Each row was made from one path, in order. Every step used is in the known rows, and no mark comes twice. Write each row's path.
(in the rows, 128 means zero)
Known rows
petade, buzam, masud: [150  91 188  78  87 116 111 122 107 137 102 112 119 143 117 186  83 147
 139  86 154  98 123 189]
favo, dafo, mifa, petade: [135  93 115 161 158 137 142  77 125 155 133 111  90 123 117 115 187  52
 148 151  79 159 164 147]
lofon, masud, buzam: [ 93 123 129  82  95 203 153 115  92 111 145  97 141 154 156 108 104  77
 133 143 130 115 107 173]
mifa, petade: [146  89 140  77 143 149 160  82 124 118 136  81 132 140 160  85 133  93
 143 116 120 160 153 169]
mifa, silak, buzam, masud: [124 109 136  63  59  97 144 130 123 147 113  88 160 144 139 199  67 165
 103  93 154 128 124 139]
silak, lofon, dafo, buzam: [126 131 147 106 141 153 153 107 143  88 124 172 102 142 168 140 133 146
 139 138  60 187  99 183]
lofon, dafo, mifa, silak: [118 149 131 109  76 147 162 121 129 140 140 166 131  85 170 155 130  98
 108 107  64 142 130 124]
favo, dafo: [137 103 109 152 112 147 126 110 157 117 146 129 128 170  92 121 130  79
 155 134  83 143 141 179]
silak, lofon, dafo, mifa: [104 130 143 121 104 170 148 126 149 119 124 170  92 115 158 123 143  69
 128 159  61 176 101 157]
silak, lofon, masud: [ 96 113 145  68  93 190 123 113 125 121 118 103  96 155 157  91 125 102
 148 173 113 148  69 205]
mifa, silak, lofon: [101 112 140  36 116 142 137 125 159 116 117 126 137 118 162 105  95 147
 126 136 125 153 124 201]
buzam, masud: [140 109 170  80  74 125 128 113 138 130 111 112 137 160 109 159  75 105
 156  90 114 123 106 172]
lofon, dafo: [135 130 133 114  78 168 154 113 136  97 152 149 148 157 147 121 110  81
 132 115  73 157 118 146]
dafo, buzam, masud: [154 112 175  88 115 101 138  92 125 140  94 123 111 144 122 192  96 158
 165  75  92 132 108 184]
favo, dafo, mifa: [124 113 115 180 118 129 132 106 145 155 132 142  94 128  97 142 159  58
 155 141  66 144 146 161]
silak, lofon, masud, buzam: [ 72 119 139  62 117 214 143 130 113  97 123 107 119 155 163  90 108  88
 129 182 136 134  89 199]
mifa, masud, buzam: [123 123 110  58  93 147 128 131 122 122 106 129 143 151 162 124  64  94
 114  96 143 134 134 147]
petade, mifa, masud: [141 112 156  71  49  92 111 121 122 160 103 131  94 139 138 140  86 123
 109  94 146 151 127 151]
petade, lofon, masud: [ 87 101 133  66 108 144  96 119 127 119 147 121 129 171 127  91 142  90
 143 117 116 136  94 181]
masud, buzam: [105 111 131  82 125 169 170 131 135  99 139 117 161 146 148 111  88  83
 136 118 129 130 151 175]
dafo, buzam: [146 115 149  96 146 117 161  89 127 129 119 121 113 135 155 150 127 143
 161  91  92 157 132 186]
lofon, dafo, mifa, masud, buzam: [113 151 110 109  71 166 139 132 105 130 106 177 119 118 169 154 101  55
  98 111  86 145 127  95]
lofon, dafo, mifa: [128 136 137 140  88 159 164 109 128 131 141 163 112 115 150 143 143  55
 132 120  54 152 120 130]
dafo, mifa, petade, buzam: [144  81 164 102 163 126 151  91  83 165 110  90  79  87 170 130 176 109
 129 116 143 140 167 166]

Which path is each row?
[161  72 190  67 127 118 122  96  91 136  99  84 113 140 136 157 109 148
 135  94 163 114 141 182]  mifa, petade, buzam, masud
[119 118 139  88  66  88 150 132 113 180 100  98 127 106 144 214  99 136
 101  99 139 130 129 119]  dafo, mifa, silak, buzam, masud
[ 91 118 129 119 118 126 124 134 152 122 151 189 123 126 129 124 162  65
 123 104  62 162 125 136]  petade, lofon, dafo, mifa
[147 114 118 162 152 114 136  91 137 127 132 140 102 158 108 160 156 130
 165 119  66 153 143 188]  favo, dafo, buzam
[ 76 138 142  61  92 165 129 121 111 166 100 121  79  85 176 125 142 118
 125 164 104 137  86 180]  dafo, mifa, silak, lofon, masud
[136 119 136 131 125 165 175  84 107 130 140 131 108 108 174 113 168  58
 125 131  68 174 141 122]  lofon, dafo, mifa, petade
[ 88  91 136  75 153 138 116  93 101 156 131 103  88 122 148  84 199  69
 139 133 113 154 121 154]  dafo, mifa, petade, lofon, masud
[120 116 108 151  74  90 126 126 121 179 111 118 117 127  97 229 121 128
 105 132 115 127 139 118]  favo, dafo, mifa, silak, buzam, masud
[138  97 143  95  69 109 148 125 120 140 115  82 142 176 121 184  80 121
 123 107 148 142 115 145]  silak, buzam, masud
[145 102 157 130 138 154 154  97  78 136 130 131  87  93 178 142 180 100
 108 121 105 150 160 134]  lofon, dafo, mifa, petade, buzam
[130  98 163  81 164  97 120  89 122  96 125 162 133 156 126 157 147 152
 131  76  79 168 127 142]  mifa, petade, lofon, dafo, buzam, masud
[150  79 165 154 143 107 100  89  93 168  95 113  70 116  94 187 164 115
 133 129 120 116 156 159]  favo, dafo, mifa, petade, buzam, masud
[ 94 123 145  62 119 133 144 128 151 153 105 138 100  77 172 124 127 123
 125 140 106 152 124 183]  dafo, mifa, silak, lofon
[ 81 130 121  88 106 112 126 141 152 128 151 195 143  94 148 138 147 107
 100  91  74 149 138 127]  petade, lofon, dafo, mifa, silak
[114 126 108 143 111 116 131 114 142 164 131 147 111  98 112 158 150  96
 135 128  74 131 155 151]  favo, dafo, mifa, silak
[115 111 145 107 145 174 160  97 131 116 124 142  88 106 180  89 168  72
 122 169  75 192 121 148]  silak, lofon, dafo, mifa, petade
[120 142 169  62 101 127 133 115 136 102  95 180 122 119 156 198  86 204
 119 107  74 146  89 170]  mifa, silak, lofon, dafo, buzam, masud
[ 48 132 168  35  86 178 141 142 105 116 127 122 113 108 163 118  99 153
  86 176 168 125 111 193]  petade, mifa, silak, lofon, masud, buzam
[112  91 126  78 153 141 128 105 139  80 165 150 158 159 148  72 158  85
 116 111  94 180 146 144]  mifa, petade, lofon, dafo
[123  99 133  89 192 118 141  85 125  85 150 160 134 148 156 110 177 138
 126  96  77 190 148 153]  mifa, petade, lofon, dafo, buzam
